Every row comes from one small tree of marks. Brackets hold a mark, then the marks that hang from it, in the order of their numbers. Every link used is in the known rows. Which tree was each row made from?
Known rows:
(j856 j258): [-0.87 -1.93  1.18 -0.38 -0.44  0.45  1.57 -0.31 -5.02 -1.88  2.12  2.64
  2.03  0.25 -1.02  1.63 -3.26 -0.54 -2.53  1.49 -1.44 -1.06  2.35]
(j258 j458): [ 0.42 -2.60  0.64 -3.00  0.01  1.32  2.72  1.15 -2.94 -1.57  1.77  1.32
  1.47  2.10 -1.31  1.24 -3.86 -3.22  0.17  1.40 -0.36  0.67  4.30]
(j30 (j348 j258)): [ 2.01 -2.87  1.60  0.19 -1.03  2.18  2.36  0.48 -4.26 -2.19  1.16  0.81
  1.12  1.61  0.01  0.65 -4.00 -3.05  0.68  1.65 -1.50 -1.12  1.77]
(j30 (j348 (j258 (j299 j798)))): [ 2.22 -2.76  2.33 -0.20 -0.11  2.72  1.46  1.08 -5.71 -2.81  0.12  1.21
  0.52  0.11  0.12  1.03 -2.75 -3.45  1.03 -0.03 -2.00 -0.70  1.32]
(j798 j299 j348): [-0.80 -4.26 -0.25 -0.48  0.22  2.80  4.70  2.55 -2.91 -0.59  1.70 -0.46
  2.58  2.33 -0.02 -1.86 -3.33 -1.69 -1.87  1.36  0.88 -1.45  3.71]
(j299 (j798 (j348 (j258 j458)) j856)): [ 1.02 -3.11  1.74 -5.16 -0.18  2.64  4.37  0.70 -3.99 -2.23  1.07  2.44
  1.55  3.56  0.93  1.92 -3.26 -3.65  2.17  2.06 -1.81  1.01  1.96]
(j798 j299 (j348 j258) j856): [-0.54 -4.38  0.55 -0.72 -0.80  2.02  4.90  1.18 -3.00 -1.52  0.09  1.72
  2.82  3.61  0.74  0.64 -3.89 -2.14 -0.69  2.44 -0.84 -1.27  1.28]
(j299 (j798 j348)): [-0.24 -3.38  0.78 -2.08  0.73  3.39  3.77  1.84 -5.32 -1.22  2.41  0.09
  1.66  0.64  0.02 -0.92 -1.57 -2.34  0.26 -0.12 -0.78 -0.72  3.20]
(j258 (j299 (j798 j856)) j458): [-0.91 -2.33  1.48 -4.63  0.61  1.38  1.32  1.17 -4.96 -1.56 -1.01  3.20
  1.12  0.04 -1.88  2.71 -2.85 -4.47  0.31  0.15 -1.41  1.21  1.98]
(j30 j348): [ 0.21 -2.80  0.66 -0.87 -0.36  2.42  1.70  1.50 -4.85 -0.85  1.25  0.29
  0.97 -0.07 -1.55 -0.83 -3.94 -3.65 -0.74  1.03 -0.49 -1.24  2.31]
(j458 j258 j798): [-0.70 -2.26  1.64  1.90  0.06  1.40  2.82  1.45 -3.75 -1.17  3.29  0.59
  3.68  0.50 -4.24  1.14 -2.64 -1.67  0.39  0.59 -1.57 -0.13  2.90]
(j458 j258 (j798 j299 j348)): [-0.74 -3.52  0.65  1.78  0.43  2.89  5.09  3.04 -2.63 -0.14  3.52 -0.83
  4.57  2.41 -2.91 -1.72 -3.24 -1.13 -0.88  1.50  0.29 -0.69  3.12]
(j107 j798): [ 0.26 -3.41  2.04 -0.54  0.91  1.86  3.96 -0.04 -3.40 -0.85  1.45  1.58
  2.00  1.06 -1.91  0.27 -2.73 -3.41  2.34  0.64 -0.98 -0.98  3.19]
(j458 j258 (j798 j299 j348 j856)): [-2.24 -3.37  0.58  0.51  0.17  2.42  4.60  2.49 -3.08  0.11  1.79  0.76
  4.62  1.78 -3.48 -0.64 -3.55 -2.13 -1.25  2.05 -0.18 -0.65  1.35]
(j348 (j258 j299)): [ 0.89 -3.30  2.53  1.48 -0.66 -0.02  1.63  0.10 -2.90 -3.61 -0.37  1.82
  1.44  1.42 -0.18  2.75 -2.83 -2.01  0.72  0.95 -2.36 -0.05  1.92]
(j348 (j258 (j299 (j798 j856)) j458)): [ 0.90 -2.59  2.33 -3.69 -0.08  1.12  1.97  0.27 -4.33 -3.11 -0.98  3.79
  1.14  1.68 -0.41  4.02 -3.02 -4.02  1.75  0.82 -2.52  1.25  1.40]
(j798 j299 j348 j856): [-2.26 -4.16 -0.37 -1.69 -0.06  2.23  4.35  2.05 -3.62 -0.30  0.12  1.16
  2.80  1.80 -0.81 -0.83 -3.58 -2.58 -2.18  1.85  0.42 -1.42  1.87]
(j299 j798): [-0.21 -2.75  0.62 -1.57  0.58  2.88  2.54  1.32 -6.04 -1.42  2.37  1.21
  1.90 -0.32 -0.99  0.84 -1.44 -2.07  0.12 -1.23 -1.37 -1.21  3.42]
(j107 j258): [-2.03 -2.89  0.29  0.17 -0.50  2.10  1.89  2.62 -2.58 -2.02  1.38  0.96
  2.19 -0.37 -1.94  1.34 -2.17 -1.20 -2.82 -0.41  0.19 -1.04  2.71]
(j258 (j458 (j798 j299 j348 j856))): [-1.68 -3.56  0.69 -3.53 -0.91  2.36  6.36  2.35 -1.84 -0.41  0.77  2.19
  3.15  2.58 -2.72  0.52 -4.82 -3.62 -0.60  4.03  1.74  0.42  1.48]

Which tree is each row?
[-1.44 -2.65  0.24 -4.65 -0.23  1.47  3.77  0.90 -3.18 -0.46  0.90  2.76
  2.54  3.28 -0.31  0.30 -5.41 -2.03 -3.28  3.96  0.68 -0.13  1.99] : (j798 j299 j348 (j856 (j258 j458)))
[ 1.79 -2.53  2.72 -1.22 -1.80  1.25  5.12  0.33 -1.81 -3.13  2.26  2.74
  2.35  2.94 -1.86  3.57 -4.17 -2.75  2.46  3.15 -0.85  0.97  2.23] : (j348 (j258 (j458 j798)))
[-2.02 -2.21  1.38 -3.31  0.17  1.90  2.70  0.24 -6.73 -1.14  1.50  3.06
  2.05 -0.03 -0.32  0.85 -2.53 -1.59 -2.01  1.44 -1.70 -0.74  0.58] : (j299 (j798 j348 (j856 j258)))
[ 0.72 -3.94  2.71  1.07 -0.48  0.29  2.90  0.59 -2.18 -3.25 -0.21  0.76
  1.15  2.46  0.88  0.87 -3.12 -2.15  0.75  2.08 -1.85  0.36  1.81] : (j798 (j348 (j258 j299)))
[-1.56 -2.33  1.35 -0.49  1.76  1.42 -0.23  1.38 -6.19 -1.10  0.05  1.70
  2.55 -0.73 -2.75  1.63 -1.54 -2.90 -0.29 -1.81 -3.47  0.03  1.94] : (j458 (j258 (j299 (j798 j856))))
[ 2.45 -2.39  3.58 -0.85 -1.72  1.21  3.27  1.03 -1.97 -2.95 -0.10  2.15
  0.99  1.48 -2.23  2.27 -5.27 -4.58  1.96  3.71 -0.42  1.41  0.68] : (j30 (j348 (j258 j299 (j458 j798))))
[-0.12 -2.93  2.35 -0.90 -0.14  0.98  1.61  0.02 -5.53 -3.09 -1.24  3.49
  1.60  0.10 -0.38  3.84 -1.83 -2.87  1.03 -0.23 -3.14 -0.24  0.35] : (j348 (j258 (j299 (j798 j856))))
[ 1.90 -2.92  2.56 -1.23 -0.50  0.00  2.09  0.23 -1.78 -3.42 -0.11  2.17
  1.14  3.00 -0.04  3.01 -4.11 -3.10  1.40  2.01 -1.67  1.50  3.01] : (j348 (j258 j299 j458))
[-2.94 -1.70  3.20  0.08 -1.48 -1.14  1.67 -0.49 -4.55 -2.34 -1.22  4.99
  2.43 -2.06 -3.94  4.15 -3.62 -1.78 -2.27  3.07 -1.59  0.13 -1.59] : (j458 (j798 (j856 (j258 j299))))
[-1.76 -3.32  0.70 -3.27  0.58  2.75  3.40  1.47 -5.78 -0.89  0.71  1.68
  1.90  0.23 -0.72  0.21 -1.92 -3.18 -0.08  0.28 -1.41 -0.62  1.50] : (j299 (j798 j348 j856))
[-2.96 -2.40  3.37 -0.52 -1.27 -0.79  2.77 -0.02 -3.65 -2.06 -0.99  3.89
  2.30 -0.99 -2.88  2.26 -3.85 -1.92 -2.16  4.27 -1.05  0.62 -1.73] : (j458 (j798 j348 (j856 (j258 j299))))
[-0.88 -4.21  1.65  0.21 -1.66  2.15  6.59  1.20 -2.38 -1.84  0.51  2.52
  3.59  2.66 -1.21  1.67 -3.85 -2.07  0.09  3.58 -0.11 -0.95 -0.11] : (j458 (j798 j299 (j348 j258) j856))
[ 0.12 -2.63  3.53 -1.45 -1.84 -0.50  3.42 -0.11 -1.81 -3.44 -1.43  4.41
  1.97  1.46 -2.67  5.24 -4.28 -3.85  1.77  3.54 -1.55  1.85 -0.25] : (j348 (j258 j299 (j458 (j798 j856))))
[ 2.93 -4.55  2.07 -2.40  0.55  3.30  7.32  0.85 -0.54 -1.36  1.84  0.73
  2.37  6.43  1.02 -0.85 -4.70 -3.72  3.27  3.28  0.44 -0.05  3.90] : (j107 (j798 j299 (j348 (j258 j458))))
[-1.12 -3.59  3.71  0.68 -1.74 -0.21  4.33  0.24 -2.15 -3.04 -1.51  3.06
  2.14  1.02 -1.82  3.03 -3.42 -2.98  1.29  3.79 -1.67  0.89 -1.39] : (j458 (j798 (j348 (j258 j299)) j856))
[ 2.34 -2.58  2.46 -2.35  0.11  1.63  2.30  0.72 -3.75 -3.49  0.70  2.19
  1.08  2.31  0.34  3.04 -2.81 -2.94  2.10  0.37 -2.05  1.24  3.13] : (j348 (j258 (j299 j798) j458))
[ 0.83 -4.47  0.68  0.54 -0.54  2.68  5.35  1.51 -2.37 -1.89  1.77  0.21
  2.75  4.13  1.43 -0.49 -3.62 -1.26 -0.37  2.02 -0.19 -1.43  2.96] : (j798 j299 (j348 j258))
[ 1.61 -2.65  3.61 -0.27 -1.62  0.08  3.80  0.38 -1.25 -3.74  0.31  2.92
  1.77  2.10 -2.11  3.90 -4.19 -3.07  2.20  3.13 -0.91  1.77  1.58] : (j348 (j258 j299 (j458 j798)))
[-0.94 -2.99  2.87  2.30  0.42  0.73  2.73  2.07 -2.26 -1.50  1.49 -0.16
  3.06  0.71 -3.47 -0.37 -2.95 -2.15  0.30  1.84 -1.34  1.14  1.98] : (j458 (j258 j299) (j798 j348))
[ 1.93 -3.44  1.86 -2.65 -0.76  1.51  4.41  0.72 -1.49 -2.70  1.95  0.92
  1.47  4.83  1.23  0.79 -4.32 -2.80  1.88  3.29 -0.99  1.19  3.51] : (j798 (j348 (j258 j458)))
[-0.68 -3.56  2.88 -0.26 -1.98  0.98  5.53  0.21 -2.75 -2.46  0.35  2.98
  2.70  1.82 -1.60  2.65 -3.41 -2.67  1.51  3.86 -1.56  0.15 -0.70] : (j458 (j798 (j348 j258) j856))
[-0.48 -3.73  1.73 -1.15 -1.01  0.88  3.74  0.08 -3.43 -2.29  0.11  2.15
  1.93  2.73  0.48  1.72 -3.41 -2.70  0.65  2.77 -2.26 -0.29  0.74] : (j798 (j348 j258) j856)
[-0.17 -2.98  1.64  0.16  2.18  2.29  1.26  2.38 -4.77 -1.23  1.86 -0.91
  2.24  0.81 -1.11 -1.28 -1.51 -2.11  0.23 -1.07 -2.31  0.56  3.48] : (j458 (j258 (j299 (j798 j348))))
[ 0.01 -2.89  1.63 -2.87  0.48  2.82  3.88  1.91 -0.71 -1.33  1.55  1.69
  1.93  1.84 -2.36  0.86 -3.35 -3.75  0.71  1.07  0.83  0.35  3.64] : (j107 (j258 j458) j798)
[-3.04 -2.82  1.56 -3.60 -1.61  2.09  4.82  3.07 -0.64 -1.72  0.39  2.46
  2.57  0.84 -3.58  1.81 -3.82 -3.28 -1.60  3.37  1.53  1.39  0.48] : (j107 (j258 (j458 (j798 j348 j856))))
[-1.27 -4.68  1.00 -1.86  1.03  2.83  5.88  1.09 -2.82  0.39  0.02  1.46
  2.84  2.51 -1.35 -1.48 -3.62 -3.93  0.79  2.09  0.29 -1.56  1.77] : (j107 (j798 j299 j348 j856))
[-1.88 -1.60  1.16 -2.94  0.01  1.55  1.29 -0.37 -7.56 -1.36  1.29  4.16
  2.20 -1.03 -1.22  2.56 -2.32 -1.57 -2.09  0.34 -2.32 -1.27  0.74] : (j299 (j798 (j856 j258)))
[-2.24 -2.24  1.12 -4.21  0.29  2.07  0.76  2.92 -3.31 -2.18 -1.26  3.02
  1.41 -0.90 -2.37  3.03 -2.28 -3.55 -1.96 -0.48 -0.19  0.95  1.55] : (j107 (j258 (j299 (j798 j856)) j458))
[-0.25 -3.05  2.49 -1.93  0.78  1.65  2.64  1.98 -0.12 -1.85 -0.49  1.79
  1.46  1.05 -2.67  1.19 -3.29 -4.01  0.56  1.03  0.65  1.01  2.93] : (j107 (j258 j299 j458) j798)
[-0.38 -2.53  1.40 -4.31  0.42  1.74  4.18 -0.53 -3.43 -0.05  0.56  4.25
  2.73  2.75 -1.74  1.24 -5.28 -3.44 -0.60  3.11  0.01 -0.72  1.99] : (j107 (j798 j299 (j856 (j258 j458))))
